Each row comes from the steps of one walk. Every step used is in the known rows, and no mark comes twice. Write the walk behind each row, first mark first.
Known rows:
L-M-D-S-F: [ 0.69 -3.79  1.03  2.50 -0.26 -3.13 -0.40  1.17 -3.33  0.47 -2.67 -0.01
  0.12 -0.26  0.91  2.39 -1.67  0.41 -0.31  0.18  1.16  1.44 -3.32  0.98
 -0.90 -5.44]
F-M: [-1.53  0.21  0.75 -1.68  1.77  1.11 -1.06 -2.71  0.45  1.14  0.50 -0.86
  3.34  1.88 -0.04 -1.70  0.16  0.94 -1.45  1.23 -2.69  0.24  1.93 -0.48
  0.86  1.96]
S-C: [ 4.18 -2.65 -0.14 -0.69 -0.19 -0.06 -1.10  0.08  2.55 -1.58  1.93  0.44
 -0.32  1.07 -2.46 -2.05  3.75  0.94  0.08 -0.50 -0.92  0.68 -0.65 -0.20
 -2.91  1.14]
C-M-F-S: [-2.66  3.34 -0.86 -0.11  0.05  0.24 -0.68 -1.28 -1.53  0.80  0.04  1.23
  1.52  1.71  1.24 -0.74 -1.92 -0.84 -0.24  2.59 -0.69 -1.02  0.92 -1.88
  3.22  0.87]
D-S-C: [ 3.83 -4.19  1.53  1.59 -1.01 -2.41 -0.16  0.17  2.17 -1.26 -1.16  1.35
 -0.52  0.74 -1.13 -3.39  2.04 -1.38 -1.28 -2.47 -0.55  0.77 -2.20 -3.03
 -4.15 -2.11]
C-M-J-S-F: [ 1.77  4.67 -1.47  1.39 -0.05 -0.26 -0.16 -0.41 -2.32  0.19  2.38 -2.76
 -2.66  0.12 -0.88  0.95 -2.49  2.18  1.31  1.36  0.46  0.54 -2.43 -1.36
  3.16  0.75]
F-M-D: [-4.17 -1.35 -1.29 -1.89  1.26 -0.47 -1.51 -1.37 -0.43  1.65 -0.68 -0.27
  3.32  2.28 -0.18  0.45 -0.11  0.78 -1.38  0.87 -1.29  0.21  4.28  1.99
  1.61  1.62]
D-S-C-M: [ 4.28 -0.74  1.00  1.62 -2.71 -3.10  0.59 -0.68  0.91 -1.65 -1.60  2.00
 -0.32  0.82 -0.85 -2.83  1.08 -0.42 -0.79 -2.28 -0.36  1.24 -1.50 -4.98
 -1.41 -1.85]
C-M-D-S: [-0.88 -0.40 -2.35  0.84 -1.02 -4.79  0.08 -1.29 -0.84  0.77 -3.53  1.25
  1.75  3.07  1.12  0.02 -0.11  0.92 -3.06 -0.27 -0.53  1.52  0.62 -2.00
  1.29 -2.66]
D-S: [ 1.24 -2.30  0.00  1.05  1.02 -2.63 -0.43 -1.72  1.10  0.47 -1.85  0.03
  1.19  2.40  1.01 -3.11  1.15  0.16 -3.64  0.00 -2.24  1.04 -2.40 -2.55
 -2.19 -2.62]
L-M-D: [-0.62 -1.72 -1.52 -2.08  0.88  0.01 -1.75  0.51 -1.25  0.01  0.04  0.17
  1.60  0.45 -0.01  2.59  0.94  2.86 -0.80  1.32  0.30  1.34  0.76  4.18
 -0.62 -2.19]
D-M: [-0.61 -0.83  0.54 -1.26  1.50  0.80 -0.57 -0.49  1.09  0.45 -0.42 -0.89
  2.93  0.61  3.71 -0.04  2.03  1.91 -2.14  1.59 -3.14 -0.24  0.65  0.34
 -0.24 -1.35]
C-M-F: [ 0.87  2.13 -0.28  0.12 -0.23 -1.40 -0.58 -0.53 -1.17  0.44 -0.64  1.93
  1.98  3.09 -0.28  0.36  0.67  2.11  0.43  4.13 -0.29  1.70  0.50  0.06
  2.19  2.00]
M-J-S: [-0.43  1.89 -1.90 -0.89  1.75  1.08 -1.11 -0.05  0.53  0.50  2.47 -2.20
 -1.94  0.07 -0.82 -0.75 -0.77  1.31 -1.03  0.52 -0.23 -0.23 -0.87  0.94
 -0.52  0.50]
J-M: [-0.69  0.70 -1.22  0.45  4.18  0.56 -0.14 -0.73  0.04  0.29  0.72 -0.49
  0.71  1.20 -0.15 -0.40  2.24  2.87 -2.49  0.49 -0.36  1.67 -0.34  1.39
  0.52  2.07]
L-M: [ 2.19 -0.20  0.36 -2.00  1.51  1.74 -1.28 -0.95 -0.42 -0.37  1.30 -0.34
  1.33  0.08  0.11  0.31  1.24  2.99 -0.92  1.59 -1.12  1.30 -1.55  2.03
 -1.48 -1.82]
L-M-D-S: [-1.01 -3.23  0.17  0.20 -0.04 -2.34 -0.59  0.72 -1.77  0.36 -3.02  1.24
  1.17  0.00  1.26  1.25 -0.78  0.63 -2.38 -0.70  0.49  1.33 -0.94  1.55
 -1.80 -5.60]
L-M-J: [ 1.48  1.55  0.60 -2.88 -0.70  2.53 -1.41 -0.06 -0.40  0.89  2.07 -1.67
  0.80 -2.58 -2.01  0.37 -0.21  3.58  0.83  1.53  0.14  2.05 -2.56  4.63
 -1.96 -2.14]
F-M-X: [-3.69 -0.47  0.97 -3.07  0.50  1.70  1.30 -1.66  2.45  1.49 -0.80 -1.24
  1.27 -1.28 -1.14  0.03 -1.06  1.51 -3.29  1.93 -2.45 -1.34  1.28  0.02
  1.62  3.05]
C-M-F-S-J: [-0.49  4.08 -2.09  0.29 -1.30  0.13  0.24 -1.47 -1.72  0.26  0.22  2.84
 -0.50 -0.10  1.74 -0.15 -0.60 -2.96  1.98  1.81 -0.05 -2.80  1.03 -2.58
  2.87  1.33]
S-P: [ 2.60 -1.46  0.41 -0.74  0.24  0.75 -1.15 -1.29  2.31 -1.36  2.00 -0.75
  1.32  3.06 -0.66 -1.28  2.62  0.26  1.87  0.06 -0.09  0.87 -0.41  1.73
 -1.50 -0.27]
S-C-M: [ 4.53  0.69 -0.68 -0.80 -1.73 -0.82 -0.45 -1.02  1.41 -1.79  1.51  1.16
  0.19  1.31 -2.22 -1.46  2.84  1.92  0.65 -0.55 -0.62  1.23  0.07 -2.13
 -0.36  1.43]
J-S-F: [ 1.90 -0.43 -1.24  2.39  3.61 -0.74 -0.68 -0.37 -1.15 -0.59  2.13 -2.22
 -2.36  2.38  1.12  0.10 -0.04  0.50 -1.10  1.48 -0.94 -0.55 -2.07 -2.10
  1.03  0.70]
J-S-C-M: [ 3.23  1.63 -0.84  0.33 -0.02 -0.51  0.02  0.06  0.07 -2.80  2.09  1.19
 -2.53  1.17 -0.53 -0.63  0.68  0.18  0.07 -1.80  0.09 -0.68  0.96 -3.93
  0.80  1.49]
C-M-D-S-J: [ 1.05  0.31 -3.49  1.43 -2.24 -4.92  0.82 -1.39 -1.09  0.05 -3.29  2.79
 -0.32  0.97  1.55  0.76  0.90 -1.18 -0.94 -0.81  0.01 -0.11  0.36 -2.95
  0.93 -2.12]
S-C-M-X: [ 2.43  0.13 -0.41 -2.26 -3.01 -0.26  2.08  0.12  3.45 -1.58  0.21  0.66
 -2.09 -1.82 -3.25  0.50  1.54  2.28 -1.08  0.14 -0.47 -0.42 -0.63 -1.54
  0.48  2.66]
D-M-P: [-1.47 -0.44 -0.34 -2.19  0.07  2.53  1.61  0.69  2.58  1.77 -2.04 -1.60
  3.00 -1.49  4.29  1.90  2.65 -0.10  0.18  0.04 -2.09  0.14  2.10  3.34
 -1.67 -0.33]

Which walk is each row?
[ 0.97 -5.78 -0.30  1.48 -1.73 -3.97 -0.46  1.55  1.28 -0.92 -2.44  2.11
 -0.43  0.92 -1.38 -1.07  1.77 -1.45 -1.22 -2.74  0.98  0.61  0.03 -0.80
 -3.29 -2.53]	M-D-S-C
[ 2.18 -0.06 -0.37 -0.47 -0.41  1.22 -0.96  1.82  1.39 -1.53  3.25 -0.87
 -3.58 -1.63 -2.90 -1.11  0.27 -0.20  1.43 -1.83  1.35 -0.51 -0.72  0.70
 -2.40  0.77]	M-J-S-C
[-1.08 -1.63  2.18  2.01 -1.06 -0.02  2.46 -0.87 -0.39  2.80 -3.77 -1.61
  1.79 -0.91  1.34 -0.40 -1.66 -3.57  1.11 -1.42 -0.81  0.75 -0.50 -0.90
 -0.77 -0.24]	D-S-F-M-P
[ 0.02 -0.44  1.48  0.72  1.52  0.41 -0.85 -2.13 -1.29  1.27  0.89 -2.00
  1.98  1.67 -0.53 -0.83 -0.60  0.88  0.32  2.07 -2.00  0.59 -0.28 -1.01
  1.90  1.95]	S-F-M
[ 0.05  2.41  0.24 -1.71  0.99  2.90 -0.92  0.83 -1.47 -0.10  2.67 -1.66
 -2.02 -2.54 -0.40  1.32 -2.37  1.88  0.24  0.33  1.03  0.18 -1.64  2.90
 -0.90 -2.16]	L-M-J-S
[ 0.65  1.05  0.16 -0.74 -0.16  1.90 -0.95  0.47  1.35 -1.11  3.35 -2.29
 -2.23  0.33 -1.09 -0.26 -0.82 -0.89  3.18 -1.27  2.05 -0.54 -0.32  2.45
 -1.01 -0.59]	M-J-S-P
[ 0.89 -0.22 -0.91  3.14  1.91 -1.89  1.57 -0.54 -0.70 -0.21 -2.15  1.99
 -1.40 -1.40  1.77 -0.88  1.75 -1.58 -1.86 -2.11  0.46 -0.02 -1.98 -2.12
 -0.91 -0.79]	D-S-J-M
[ 3.06 -1.24  2.96  2.84 -3.49 -3.78  0.41  1.30 -0.69 -1.25 -2.96  4.32
  0.06  0.96 -1.11 -1.42  0.04 -1.72  1.40 -0.34  1.87  1.26 -0.94 -3.25
 -0.83 -1.12]	D-S-C-M-F
[-2.83  0.09 -0.93 -1.07  3.01  1.17  2.32  0.33  2.09  0.65 -0.42 -0.93
 -1.49 -2.06 -1.22  1.76  1.02  3.36 -4.14  1.18 -0.24 -0.02 -0.98  1.89
  1.41  3.13]	J-M-X
[-1.02  1.26  1.31  1.29  0.88  1.23  0.01  1.93 -1.68  0.80  1.14 -3.44
 -1.69 -2.35  2.96  1.96 -2.25  0.58  0.90  1.03 -0.17 -1.20 -1.79  0.73
  1.17 -1.70]	D-M-J-S-F
[ 1.96  1.35  0.88  1.77 -0.74 -1.27 -0.03  2.17 -1.36 -2.56  0.66  3.31
 -2.26  1.23 -0.49  0.78 -0.44 -1.19  2.28  0.46  2.33 -0.77  1.53 -2.11
  1.28  2.12]	J-S-C-M-F
[-1.98  0.83  0.29  0.96  1.60  2.54  1.85 -0.18 -0.93  1.57 -0.10 -2.56
 -0.62 -0.65  1.82  1.67 -2.10 -2.98  1.94 -0.71 -0.23 -1.17  1.96  0.25
  1.52  3.02]	J-S-F-M-P
[-4.57 -2.84  0.40  0.41  0.15 -2.85 -0.59 -1.21 -0.87  1.82 -3.83  0.77
  3.17  1.79  1.16 -0.84 -1.79 -1.33 -2.75 -0.88 -0.72  0.23  2.58 -0.83
  0.44 -1.66]	F-M-D-S
[-0.14 -0.17  2.04 -0.58 -1.15  2.01 -0.15  3.27  1.08 -1.26  1.57 -1.09
 -2.14 -3.82  1.09  0.43 -0.40 -0.79  1.51 -2.36  0.93 -1.82  0.52  0.72
 -1.78 -1.34]	D-M-J-S-C
[-2.33  0.56 -0.29 -2.66  0.12  3.01  1.27 -1.62  1.92  2.49 -1.05 -1.26
  3.18 -0.26  0.31 -0.02  0.80 -1.05  0.88 -0.29 -1.70  0.49  3.36  2.55
 -0.47  3.13]	F-M-P
[-3.48  2.87  0.48 -1.52  1.33  2.47 -0.88 -0.89 -0.71  1.40  1.83 -2.18
 -0.07 -0.93 -0.49 -0.82 -3.33 -0.02 -0.23 -0.11 -0.51 -0.94  1.80  0.45
  1.38  1.56]	F-M-J-S
[ 1.85  1.91  1.08  0.70  0.80  2.17 -0.83  1.57 -3.35 -0.02  2.97 -2.80
 -3.13 -2.92 -0.72  2.17 -3.14  1.66  2.01  1.00  1.65  0.35 -3.94  2.14
  0.05 -2.19]	L-M-J-S-F
[ 0.88 -0.56  2.18 -0.55  0.83  1.06 -1.33  1.25 -2.02  0.16 -0.06  1.97
  1.64  0.16 -0.07  1.66 -0.01  1.75  1.37  3.68  1.03  1.40 -0.86  3.81
 -1.00 -0.99]	L-M-F
[ 0.49  3.55 -1.10 -2.11 -3.66  1.86 -0.44 -0.74  1.01 -0.45  2.94 -0.99
 -1.04 -2.51 -2.98 -2.37 -1.02 -0.30  1.70 -2.11  0.23 -0.78 -0.55 -1.38
  0.18  0.10]	F-S-C-M-J
[-2.98 -0.50  1.43  1.86  1.39  1.74  0.12  2.62 -0.96 -0.95  0.74  2.30
 -1.24 -1.69 -1.03 -0.45 -0.28 -2.91  1.32 -1.47  2.88 -1.46  0.83  0.58
  0.13  2.23]	J-M-F-S-C
[-2.53  2.05  2.52 -1.18 -0.57  3.29 -0.63 -0.39  0.06 -0.23  2.80 -2.09
 -0.27 -0.68 -0.94 -0.38 -3.41 -2.34  3.85 -1.99  1.93 -1.44  2.26  1.63
  1.01  0.49]	F-M-J-S-P
[-1.98 -0.68  1.58  0.18 -0.31  1.64 -1.01  0.02  0.30 -0.64  1.42  0.62
  1.00  1.89  0.49 -1.01 -0.95 -3.87  3.37  0.67  1.57 -1.99  0.72  1.46
  0.20 -0.45]	M-F-S-P
[ 2.66  0.55  1.71 -1.50 -1.31  2.87 -0.75  2.77 -0.63 -2.06  3.28 -0.30
 -3.68 -4.42 -2.59  0.90 -1.34  0.38  2.72 -2.21  2.82 -0.36 -1.43  2.32
 -2.95 -1.84]	L-M-J-S-C
[ 3.37  0.43  1.22  0.70 -2.51 -1.36 -0.39  1.24 -0.05 -1.44  0.06  3.40
  0.32  1.45 -2.32 -0.03  1.75  0.59  2.92  1.64  1.67  1.13  0.61 -0.38
  0.22  2.30]	S-C-M-F
[-2.84  2.84 -4.02 -0.13  1.52  4.15  3.14 -0.32  0.58  1.12  0.11 -0.17
 -1.77 -4.34  2.36  1.16  1.52 -4.09  1.05 -3.16  0.61 -2.35  1.33  1.73
 -0.27  2.62]	F-S-J-M-P
[ 0.30  2.30 -2.20 -1.88 -3.02  2.61  2.07 -0.46  2.28 -0.32  0.53 -0.17
 -0.24 -2.17 -0.19 -0.66  0.96 -3.00  2.08 -3.48 -0.25 -1.18  1.86 -0.89
 -0.74  1.58]	F-S-C-M-P
[-5.38 -0.17  1.81 -0.24  1.09  1.76 -0.62  1.03 -0.80  1.25 -1.12  0.42
  2.66 -0.45  4.94  0.25 -1.61 -2.15 -0.67  2.24 -1.36 -2.86  1.76  0.06
  1.40 -1.40]	D-M-F-S
[-0.53 -4.61  0.04  1.33 -1.38 -3.41 -0.62  0.23  1.24 -0.63 -2.25  0.71
  1.07  2.92  0.51 -0.17  0.77 -2.23  0.57 -2.14  1.67  0.67  0.27  1.08
 -1.83 -3.82]	M-D-S-P
[ 3.53 -0.36  0.08  0.51 -4.33 -1.31  2.78  0.42  2.35 -0.25 -3.29  1.57
 -0.19 -1.25 -0.27 -0.94  1.73 -2.34  1.28 -3.87  0.62  1.45 -0.09 -1.92
 -2.82 -0.83]	D-S-C-M-P
[-2.67 -1.90 -0.48  0.65  0.95 -1.25 -1.24 -0.81 -2.04  1.66 -0.47 -1.43
  2.27  1.95 -0.67  1.51 -0.86  0.73  0.40  1.70 -0.59  0.64  1.77  1.41
  2.68  1.79]	S-F-M-D
[-3.54 -0.83 -3.23  0.42  3.66 -0.98 -0.62  0.55 -0.78  0.62 -0.60 -0.03
  0.90  1.77 -0.25  2.06  2.04  2.86 -2.33  0.28  1.07  1.52  1.92  3.74
  1.29  1.66]	J-M-D
[-0.03  5.23 -2.30 -0.99  0.02  0.38 -0.39 -1.02 -0.62  0.38  2.04 -1.69
 -1.61  0.32 -0.52 -0.02 -1.72  2.28 -0.46  0.71 -0.17  0.27 -0.17 -0.65
  2.27  0.49]	C-M-J-S
[ 0.06  0.98 -0.69  2.18  2.31 -0.06  0.62  1.34 -1.89  0.00 -0.35  3.29
 -1.07 -0.71  0.44  1.67  2.41 -0.62  1.82  2.00  2.39  0.04  0.28  2.26
  0.74  3.32]	S-J-M-F
[-1.91 -1.18  2.45  0.03  0.90  0.09 -0.74  1.65 -0.31  0.90 -1.76  1.31
  3.14  0.70  3.51  1.38  1.05  0.58  0.10  3.77 -0.91 -0.18  1.19  2.03
  0.37 -0.54]	D-M-F
[-3.41 -0.32  1.49  0.28  2.13  1.24  2.04 -0.18 -0.35  0.57  0.25 -2.43
 -2.66 -1.73  0.20  1.99 -4.03 -0.44 -1.96  1.39 -1.04 -2.91  0.05 -2.26
  3.78  3.15]	J-S-F-M-X
[ 1.10  1.91 -1.26 -1.00 -1.42  0.88 -0.34 -1.63  0.86 -1.69  2.25  0.39
 -0.22 -0.03 -0.71 -2.52  0.38 -1.02 -0.01 -2.00 -1.20 -1.36  0.64 -3.99
  0.67  0.43]	F-S-C-M
[ 2.05 -1.44  1.30 -0.17 -3.97 -2.56  2.98  0.26  3.00 -1.12 -2.90  1.57
 -2.30 -2.27 -2.06 -0.87 -0.25  0.04 -2.63 -1.58 -0.23 -0.41 -2.05 -4.41
 -0.74 -0.76]	D-S-C-M-X
[ 0.19 -4.38 -1.13  3.34  0.44 -5.00 -0.44  0.22 -1.17  1.10 -2.84 -0.57
  0.16  2.59  0.38  0.41  0.11 -0.11 -1.94  0.47 -0.06  1.26 -2.38 -0.91
 -0.31 -2.85]	M-D-S-F
